What can hang from each mark
K_739: K_236 K_476 K_877 K_905
K_877: K_95 K_739
K_938: K_739
K_905: K_739
K_936: K_938
K_476: K_739
K_236: K_701 K_739

Known rows, with every way that one mark hangs from another
K_936(K_938(K_739(K_236 K_877 K_905))): [0.05, 1.70, -1.75, 0.84, 3.11, -1.07, -0.38, -0.39, -0.65, 0.98, 2.75, 3.63, 0.51, 0.06, -0.08, 1.61, -0.31, -0.12]
K_236(K_701 K_739(K_877 K_905)): [-1.22, 0.64, 4.12, 0.87, 4.54, -0.41, -0.66, -0.15, 0.53, 0.57, 1.43, 0.41, -1.43, 0.37, -0.82, -0.63, -0.45, 0.70]
K_936(K_938(K_739(K_476 K_877(K_95)))): [0.62, 0.92, -0.14, 0.86, 2.12, -1.57, -0.53, 0.03, -0.57, 0.09, 2.80, 1.54, 0.92, 0.96, 0.23, 1.61, 0.28, -0.07]
K_938(K_739(K_236 K_877 K_905)): [-1.45, 1.75, -1.49, 0.98, 1.90, 0.12, -0.02, -0.71, -0.08, 0.65, -0.33, 3.81, 1.45, -0.19, 0.51, 0.72, -1.13, -0.29]
K_476(K_739(K_236)): [-1.51, 0.27, -0.93, 0.62, 0.23, 1.11, -0.08, -0.73, -0.32, -0.13, -2.14, 2.02, -0.45, 0.80, -0.03, 0.18, -0.54, 0.57]
K_938(K_739(K_236 K_905)): [-1.51, 1.32, -2.93, 0.71, 1.56, 0.15, -0.30, -0.43, -0.33, 0.26, 1.13, 4.30, 2.18, 0.17, 0.80, 0.33, -0.81, -0.77]
K_936(K_938(K_739(K_236 K_877))): [0.30, 1.55, -1.56, 0.82, 2.98, -1.27, -0.44, -0.62, -0.55, 0.77, 1.26, 2.38, -0.07, 0.22, 0.24, 1.31, -0.25, -0.26]
K_905(K_739): [0.64, 0.26, 2.37, 1.22, -0.23, 0.64, 0.63, -0.22, 0.43, 0.07, 1.29, -0.60, 0.29, -0.29, -0.04, -0.21, 0.38, -0.47]
K_938(K_739(K_236 K_476 K_877 K_905)): [-1.02, 1.28, -0.44, 1.05, 2.15, -0.29, 0.04, -0.02, -0.16, 0.40, -0.59, 5.02, 1.72, 0.85, 0.05, 0.41, -0.86, -0.40]
K_476(K_739(K_905)): [-1.59, -0.07, 0.17, 0.65, -0.74, 1.30, -0.42, -0.13, -0.54, -0.02, 1.44, 1.69, -0.18, 0.47, -0.56, 0.26, -0.43, 1.05]
K_936(K_938(K_739(K_877(K_95) K_905))): [0.11, 1.40, -1.01, 0.80, 2.18, -1.09, -0.49, -0.23, -0.64, 0.49, 4.12, 1.92, 1.21, 0.04, 0.17, 2.18, -0.03, 0.18]
K_236(K_739): [2.09, 0.20, 2.77, 0.57, 2.61, 0.43, -0.48, -0.48, 0.13, 0.16, 1.43, -0.37, 0.52, 0.59, 0.30, -0.84, 0.23, 0.33]
K_236(K_739(K_476 K_877)): [2.64, 0.24, 5.25, 0.88, 3.25, -0.01, -0.16, -0.06, 0.31, 0.21, -0.24, 0.46, -0.05, 1.16, -0.45, -0.77, 0.16, 0.68]
K_877(K_739(K_236)): [-0.49, 1.07, 0.17, 0.68, 1.66, 0.14, -0.70, -0.49, 0.80, 0.06, 0.58, 2.63, 1.40, -0.04, -0.77, 0.59, -0.12, -0.78]
K_739(K_236 K_877 K_905): [-0.81, 1.70, 0.01, 0.27, 2.42, 0.44, 1.20, -0.37, 0.19, 1.36, -1.79, 4.92, 1.04, -1.02, -1.03, 1.60, -1.08, 0.54]
K_877(K_95 K_739): [-0.66, 0.73, 1.02, 0.55, -0.13, 0.13, -0.63, -0.35, 0.94, -1.16, 3.22, -0.16, 4.09, 0.01, 0.17, 2.50, 0.41, -0.25]
K_739(K_236): [-0.47, 0.79, -1.81, -0.09, 1.62, 0.07, 0.66, -0.42, 0.06, 0.34, -2.53, 2.98, 1.00, 0.00, 0.09, 0.48, -0.39, -0.40]
K_905(K_739(K_236(K_701) K_476 K_877)): [-0.63, 0.70, 3.64, 1.45, 2.09, -0.23, 1.14, 0.01, 0.77, 0.30, -2.47, 2.01, -0.51, 0.56, -0.93, -0.12, -0.07, -0.54]
K_877(K_739): [-0.14, 0.55, 1.43, 0.75, 0.62, 0.08, -1.14, -0.22, 0.77, -0.19, 2.28, 0.53, 0.76, 0.03, -0.81, 0.25, 0.16, -0.51]

Rows
[-2.20, 0.72, 1.54, 0.15, 2.93, -1.23, 1.08, 0.27, 0.68, -0.39, -4.57, 3.27, 1.22, 1.15, -0.57, 1.72, -0.45, 0.11] | K_739(K_236(K_701) K_476 K_877(K_95))
[-0.43, -0.44, 3.88, 0.63, 4.20, -1.08, -0.97, 0.55, 0.37, -0.43, 0.71, 0.32, -1.16, 2.18, -0.49, -1.80, 0.27, -0.10] | K_236(K_701 K_739(K_476))
[-1.00, 0.95, 0.85, 0.55, 0.12, 0.40, -0.51, -0.01, 0.78, -0.79, 5.00, 1.60, 4.94, -0.33, -0.30, 2.86, 0.27, -0.08] | K_877(K_95 K_739(K_905))
[0.56, 0.90, 3.40, 1.33, 1.17, 0.29, 1.69, -0.19, 0.73, -0.05, -1.74, 1.98, 2.10, 0.26, -0.26, 1.29, 0.20, -0.27] | K_905(K_739(K_236 K_476 K_877(K_95)))
[0.55, 0.68, -1.16, 0.78, 2.30, -1.37, -0.84, 0.53, -0.92, 0.40, 4.73, 3.32, 0.89, 1.12, -0.23, 0.81, 0.28, -0.36] | K_936(K_938(K_739(K_476 K_905)))
[0.75, 0.86, -0.04, 0.92, 2.37, -1.59, -0.74, 0.06, -0.62, 0.41, 2.41, 1.79, -0.31, 0.99, -0.13, 0.82, 0.17, -0.12] | K_936(K_938(K_739(K_476 K_877)))
[-0.63, 0.10, 5.17, 0.78, 4.19, -1.05, -0.45, 0.19, 0.72, -0.53, -0.35, -0.43, -0.30, 1.66, -0.32, -0.30, 0.10, 0.53] | K_236(K_701 K_739(K_476 K_877(K_95)))
[1.64, 0.95, 3.77, 0.77, 2.86, 0.70, 0.19, -0.50, 0.34, 0.37, 2.30, 0.68, 2.17, -0.16, 0.03, 1.05, -0.12, 1.11] | K_236(K_739(K_877(K_95) K_905))
[0.24, 1.00, -1.89, 0.66, 2.08, -1.09, -0.84, -0.01, -0.86, 0.57, 5.02, 2.46, 0.68, 0.39, 0.09, 1.12, 0.10, -0.27] | K_936(K_938(K_739(K_905)))
[-2.01, 0.72, 0.86, 0.54, 1.89, -0.74, -0.39, 0.23, 1.11, -1.33, 0.74, 2.90, 4.21, 1.25, -0.47, 2.18, 0.32, -0.82] | K_877(K_95 K_739(K_236(K_701) K_476))
[0.78, 0.82, 3.58, 1.40, 1.47, 0.26, 1.40, -0.12, 0.64, 0.44, -2.15, 2.31, 0.44, 0.29, -0.76, 0.18, 0.08, -0.40] | K_905(K_739(K_236 K_476 K_877))
[-0.35, 0.78, 1.05, 0.83, 2.07, 0.01, -0.54, 0.53, 0.57, 0.14, 2.25, 5.64, 2.57, 0.86, -1.63, 0.63, -0.02, -0.75] | K_877(K_739(K_236 K_476 K_905))
[-0.66, 0.67, 0.83, 0.94, 0.55, -0.57, -0.28, -0.13, 0.08, -0.69, -0.29, 0.89, 1.85, 1.03, 0.92, 0.78, -0.22, -0.15] | K_938(K_739(K_476 K_877(K_95)))
[-3.30, 0.79, 0.42, 0.82, 1.47, 0.83, 0.01, -0.59, -0.07, 0.45, -2.03, 3.05, -1.31, 0.31, -0.96, 0.68, -1.18, 1.07] | K_476(K_739(K_236(K_701) K_877 K_905))
[-3.01, 0.84, -2.01, -0.11, 2.98, -0.32, 0.46, 0.29, 0.07, 0.64, -0.18, 5.08, 0.81, 0.00, -0.83, 0.64, -0.80, -0.33] | K_739(K_236(K_701) K_905)
[-1.14, 1.16, 2.58, 1.38, 1.92, 0.13, 1.09, -0.66, 0.86, 0.55, -2.09, 0.74, -0.88, -0.54, -0.49, 0.25, -0.33, -0.41] | K_905(K_739(K_236(K_701) K_877))
[0.62, 1.20, -0.90, 0.87, 3.12, -1.52, -0.42, -0.14, -0.59, 0.54, 1.21, 3.25, 0.17, 1.03, -0.07, 1.09, 0.01, -0.32] | K_936(K_938(K_739(K_236 K_476 K_877)))
[-0.74, 1.06, 1.53, 0.23, 0.36, 0.40, 0.95, -0.07, 0.23, 0.35, 1.30, 1.46, 2.39, -1.02, -0.39, 2.73, -0.53, 1.14] | K_739(K_877(K_95) K_905)
[-1.80, 0.71, 1.01, 0.78, 2.78, -0.50, -0.79, 0.69, 0.72, 0.00, 1.92, 5.31, 1.66, 1.02, -1.83, 0.36, -0.12, -0.92] | K_877(K_739(K_236(K_701) K_476 K_905))
[-2.35, 0.23, -0.54, 0.04, 3.27, -0.86, 0.51, 1.26, -0.04, 0.24, -0.50, 6.85, 1.32, 1.49, -1.47, 0.12, -0.41, -0.54] | K_739(K_236(K_701) K_476 K_905)
[-0.09, 0.93, 1.46, 0.23, 1.98, -0.48, 1.45, 0.07, 0.44, -0.19, -4.10, 3.71, 2.58, 0.81, -0.29, 2.10, -0.32, 0.29] | K_739(K_236 K_476 K_877(K_95))
[2.02, 0.52, 4.87, 0.81, 3.08, 0.31, 0.20, 0.22, 0.24, 0.12, 2.27, 1.95, 2.49, 0.87, -0.41, 0.66, 0.15, 0.99] | K_236(K_739(K_476 K_877(K_95) K_905))
[0.55, 0.96, -0.15, 0.95, 2.54, -1.38, -0.62, 0.32, -0.76, 0.65, 3.64, 3.02, 0.30, 0.80, -0.44, 1.17, 0.08, -0.02] | K_936(K_938(K_739(K_476 K_877 K_905)))
[0.23, 0.22, 3.29, 0.46, 1.17, -0.21, 0.61, 1.06, -0.03, 0.67, 0.31, 3.66, 0.48, 0.56, -1.72, 0.68, -0.33, 0.73] | K_739(K_476 K_877 K_905)
[-0.23, 0.25, 2.09, 0.64, 0.11, -0.27, -0.60, 0.37, 0.90, -1.38, 2.88, 1.07, 4.40, 0.96, -0.26, 2.16, 0.73, -0.35] | K_877(K_95 K_739(K_476))
